Each row was made from one path, in order. Every step used is in the known rows, and no mark comes twice. Write each row's path.
In the rows, zero is written as 100.
Known rows
sosir-kimesos-muti-lume-kaso: [108,82,102,103,71,107,65,103,79,108,109,85,96,67,92,96,107,107,110,71,99,117,103,75,93,68,89,95,96,106,107,118,97,103,82,104]
voto-kimesos-muti-vuba: [107,97,95,94,77,105,99,99,89,96,113,67,98,72,88,80,76,90,106,86,85,124,85,76,67,85,101,116,91,80,78,92,116,105,103,98]
muti-vuba: [105,104,96,105,100,114,91,81,107,107,109,77,102,80,97,88,91,78,104,98,89,122,94,97,86,74,114,102,95,80,79,95,107,91,103,97]
voto-kimesos: [108,112,101,97,85,100,97,92,106,97,105,83,99,88,90,83,104,98,97,101,86,105,81,76,91,84,112,108,86,84,90,100,110,104,115,106]
kimesos-muti-lume-kaso-vuba-losi-zisof: [121,96,102,87,93,123,65,88,70,109,94,99,115,69,61,74,99,67,123,72,117,129,110,87,75,48,109,64,120,111,87,120,104,83,75,83]
zisof-losi-vuba-sefod: [83,124,117,106,121,106,91,68,75,95,75,72,103,78,75,70,127,101,113,116,75,108,79,105,100,58,100,99,100,107,86,109,110,98,112,114]
vuba-kaso-kimesos-sosir-zura-losi-zisof: [134,125,99,126,85,110,66,83,89,85,88,95,123,50,97,65,108,55,122,100,98,118,121,104,123,58,116,77,79,124,95,88,103,112,84,124]
zisof-losi-vuba: [94,121,102,103,115,105,82,82,86,101,91,84,111,80,76,75,117,96,112,116,82,109,81,102,90,67,109,102,111,95,83,112,104,106,102,100]
zura-losi-vuba-muti-kimesos-kaso-lume: [82,122,114,121,104,125,73,86,60,80,110,54,125,61,79,86,89,62,104,115,114,117,100,114,99,49,113,91,79,84,83,98,107,123,108,96]
zura-sosir-kimesos: [111,106,95,110,83,108,79,84,111,107,117,93,91,63,94,106,105,104,94,97,86,108,92,90,118,83,119,116,75,105,100,100,87,99,91,115]
lume-kaso-kimesos-voto: [130,105,106,109,94,130,74,101,108,80,124,94,129,85,81,100,116,82,91,102,72,95,108,84,113,74,114,72,85,78,107,107,125,106,116,117]
sefod-vuba-muti: [102,104,101,111,108,125,87,79,95,90,95,79,107,74,77,75,104,92,104,94,84,99,96,79,101,58,97,80,96,97,89,117,121,102,100,104]
kaso-lume-muti-vuba: [104,104,97,120,95,118,76,83,104,83,105,95,111,76,92,100,74,61,92,93,102,142,99,108,91,60,137,99,101,82,100,102,102,95,103,105]
losi-vuba-muti-lume: [87,99,99,115,107,128,74,94,82,104,80,79,118,65,82,77,98,71,109,105,96,114,98,92,96,35,88,94,105,94,97,108,105,101,89,80]
voto-kimesos-sosir: [117,119,109,93,78,100,82,87,103,85,104,84,112,78,81,85,98,92,89,96,86,106,80,63,95,69,119,112,84,99,97,98,112,111,102,107]
sefod-vuba-muti-lume-kaso: [103,104,107,111,101,139,72,79,103,101,92,76,123,71,82,75,99,89,103,83,92,104,108,70,90,32,97,66,102,93,98,132,118,89,85,106]
kaso-kimesos: [114,108,107,101,94,107,86,96,105,101,111,93,109,81,88,90,107,83,91,120,85,99,96,91,107,78,111,94,82,92,99,102,113,111,111,112]
kimesos-kaso-lume-muti-vuba-losi: [110,101,112,106,101,135,73,85,84,76,117,75,104,77,78,94,93,69,106,91,109,134,102,113,89,67,149,93,94,98,95,101,115,107,108,103]
sefod-vuba-muti-kimesos-kaso-lume: [106,120,124,104,98,131,77,75,77,76,114,60,118,60,91,91,93,67,86,100,102,102,98,90,80,57,118,80,73,87,85,118,134,112,101,106]
kaso-kimesos-muti-lume: [109,90,118,101,80,112,74,99,86,108,107,94,112,63,89,85,90,75,88,108,101,109,94,86,89,68,93,94,95,103,95,111,107,119,95,95]
sefod-vuba-kaso-kimesos-voto: [148,107,105,106,98,145,81,85,95,60,120,76,121,63,84,81,104,74,99,108,59,97,115,94,101,81,112,87,75,88,95,112,156,99,122,120]
muti-vuba-kaso: [124,105,96,102,105,120,98,80,94,93,105,65,102,74,95,76,94,81,117,93,93,128,110,97,98,73,116,104,88,88,82,87,126,91,107,109]
vuba-losi: [103,108,106,92,105,114,91,85,102,109,103,88,94,98,72,69,128,100,112,101,97,102,93,93,107,82,120,81,100,113,79,103,105,101,109,98]
zisof-losi: [104,121,113,103,109,98,86,73,96,109,98,94,102,85,81,74,119,106,106,107,97,103,84,91,104,77,119,89,108,103,80,111,100,111,105,107]
sosir-kimesos-kaso-lume: [116,108,121,102,83,105,67,81,71,77,125,88,93,65,92,124,110,88,98,95,105,113,93,95,110,83,117,108,79,99,116,107,109,110,106,103]
zura-sosir: [103,113,105,110,99,116,89,78,119,106,104,95,108,72,85,98,97,93,84,103,95,105,85,93,110,70,120,96,88,98,87,103,89,103,97,108]
zura-losi: [93,110,102,122,100,104,86,77,102,104,103,89,101,86,82,79,102,95,106,106,105,113,92,101,113,75,108,88,98,94,78,100,85,108,116,102]
voto-kimesos-sosir-zura-losi-vuba-muti: [90,128,85,128,88,115,69,96,87,81,93,64,124,58,78,68,99,72,118,99,72,107,89,80,112,52,93,98,92,105,99,90,100,119,85,104]
sefod-vuba: [107,108,101,106,97,118,86,76,107,93,101,82,105,80,87,85,103,91,98,101,78,103,85,88,81,75,103,92,94,91,84,122,118,91,107,106]
lume-kaso: [104,107,104,103,101,107,85,92,107,98,103,88,109,96,82,91,116,103,102,91,93,105,97,81,104,67,108,77,97,89,96,109,102,97,102,112]
zisof-losi-vuba-kaso-kimesos-voto: [135,120,104,105,116,130,77,90,74,69,108,78,130,64,72,71,119,81,114,125,65,103,109,105,110,72,117,98,91,93,95,103,144,115,117,114]
lume-kaso-kimesos-muti: [112,95,108,96,86,109,82,111,89,92,114,88,116,80,70,90,105,97,97,95,90,101,101,77,103,74,96,77,92,98,105,106,113,120,100,118]

Which path is each row?
[128,123,99,120,81,117,59,92,94,69,102,81,116,58,111,85,100,54,95,86,96,123,109,101,104,63,137,85,78,117,103,94,118,115,78,130] -> vuba-kaso-lume-muti-kimesos-sosir-zura
[112,96,103,84,91,123,91,99,91,106,123,74,103,76,69,68,98,80,114,104,85,112,103,94,91,86,115,90,92,104,77,96,124,111,100,101] -> kaso-kimesos-muti-vuba-losi
[116,112,106,99,92,112,82,103,110,98,114,90,121,88,82,92,113,92,93,110,84,98,103,80,109,69,113,78,83,88,107,108,114,106,104,125] -> lume-kaso-kimesos
[126,93,108,96,92,110,92,106,71,81,108,81,104,66,73,75,103,91,107,101,96,107,110,87,113,81,97,92,83,110,99,93,130,126,108,116] -> vuba-kaso-kimesos-muti
[100,117,89,131,98,119,73,95,81,74,98,68,121,67,86,68,82,63,110,112,106,141,112,130,98,58,132,104,82,89,87,96,107,106,111,123] -> zura-losi-vuba-kaso-lume-muti-kimesos
[113,98,99,117,102,128,83,95,92,90,110,73,112,77,97,78,114,75,98,91,89,97,110,90,107,73,110,75,81,82,75,91,119,113,112,96] -> vuba-muti-kimesos-voto
[77,108,89,130,115,118,85,92,82,93,89,74,116,75,63,68,101,83,120,109,97,114,99,101,121,47,94,90,104,94,87,96,94,113,107,93] -> zura-losi-vuba-muti
[108,89,87,106,74,114,82,90,96,105,125,76,91,47,92,104,79,95,102,80,86,127,96,91,95,82,110,124,79,100,90,93,95,101,78,106] -> zura-sosir-kimesos-muti-vuba
[98,85,114,106,87,111,77,89,81,109,94,93,100,69,88,87,94,86,98,88,110,116,88,85,83,66,86,92,110,105,86,112,97,111,94,83] -> kimesos-muti-lume
[106,107,98,91,104,124,93,78,109,116,111,74,96,91,81,69,109,85,119,98,87,118,99,98,91,79,127,90,99,97,69,96,112,89,104,96] -> muti-vuba-losi
[112,116,103,113,87,107,67,83,105,93,99,92,109,71,101,97,118,73,98,89,79,101,86,82,106,72,100,81,95,116,97,100,100,111,82,105] -> kimesos-sosir-zura
[138,106,101,122,93,144,68,83,92,49,112,74,120,63,98,83,88,61,90,89,80,122,116,110,83,71,138,85,77,84,87,116,145,94,117,125] -> sefod-vuba-kaso-lume-muti-kimesos-voto
[105,115,97,113,115,126,75,92,76,90,102,64,125,69,83,63,119,79,111,107,76,100,100,100,96,62,112,85,96,84,71,101,123,116,104,97] -> zisof-losi-vuba-muti-kimesos-voto
[133,91,84,116,96,125,88,110,98,79,109,71,112,66,96,74,84,71,106,104,84,133,124,105,101,71,130,109,75,88,103,84,130,104,107,130] -> lume-muti-vuba-kaso-kimesos
[116,110,108,97,86,128,82,93,87,72,124,66,104,77,81,88,85,76,105,91,99,133,94,98,77,74,154,109,82,88,96,98,121,105,114,109] -> voto-kimesos-kaso-lume-muti-vuba-losi
[114,92,105,116,100,115,84,98,63,73,108,47,96,65,100,100,99,69,84,98,89,123,94,104,78,74,114,102,60,89,95,92,125,105,117,125] -> lume-muti-kimesos-kaso-vuba-sefod
[87,118,100,108,125,112,83,88,74,98,84,79,115,74,64,63,119,97,120,109,89,105,93,92,110,49,104,90,112,103,90,106,107,115,96,97] -> zisof-losi-vuba-muti
[116,99,107,110,98,129,69,84,75,79,96,92,108,72,84,88,93,56,119,81,123,146,110,123,78,55,154,88,96,102,90,99,105,95,99,96] -> kimesos-kaso-lume-muti-vuba-losi-zisof
[105,90,88,119,89,103,83,112,104,101,102,77,101,84,110,79,102,85,91,97,95,118,98,102,84,81,123,98,79,88,82,96,100,108,107,118] -> lume-muti-kimesos
[115,107,114,97,85,104,94,99,82,83,116,64,99,78,94,99,104,100,96,97,93,102,80,78,81,87,109,114,72,85,94,97,117,116,121,105] -> voto-kimesos-kaso
[98,92,101,110,82,115,92,75,85,99,108,67,82,47,92,100,91,101,103,79,80,126,93,93,105,73,102,120,69,110,92,90,101,93,89,120] -> zura-sosir-kimesos-muti-vuba-sefod
[112,123,129,94,84,108,85,81,81,73,117,82,108,74,86,110,93,83,87,102,104,110,78,84,88,77,124,106,81,85,105,107,117,114,119,103] -> voto-kimesos-kaso-lume
[118,93,98,88,88,118,86,97,82,109,101,91,108,70,74,61,99,66,126,94,99,125,112,104,81,73,120,86,94,107,72,94,114,101,92,96] -> kaso-kimesos-muti-vuba-losi-zisof
[109,105,101,96,103,109,86,83,95,112,82,106,98,92,78,63,127,86,126,91,109,112,102,103,97,70,126,76,104,114,74,102,97,90,100,91] -> vuba-losi-zisof
[110,105,94,110,98,123,72,81,97,93,85,109,107,79,81,72,92,56,120,84,115,147,112,121,86,51,157,83,108,101,85,103,99,82,94,98] -> kaso-lume-muti-vuba-losi-zisof
[114,113,108,98,83,104,74,87,103,102,108,77,114,79,98,83,104,79,87,100,93,106,89,82,89,70,122,97,77,101,77,95,108,109,93,108] -> muti-kimesos-sosir
[108,92,114,121,87,118,72,80,64,63,108,66,84,56,103,117,97,79,101,84,94,141,102,110,101,65,125,119,66,99,120,96,115,97,111,125] -> sosir-kimesos-kaso-lume-muti-vuba-sefod
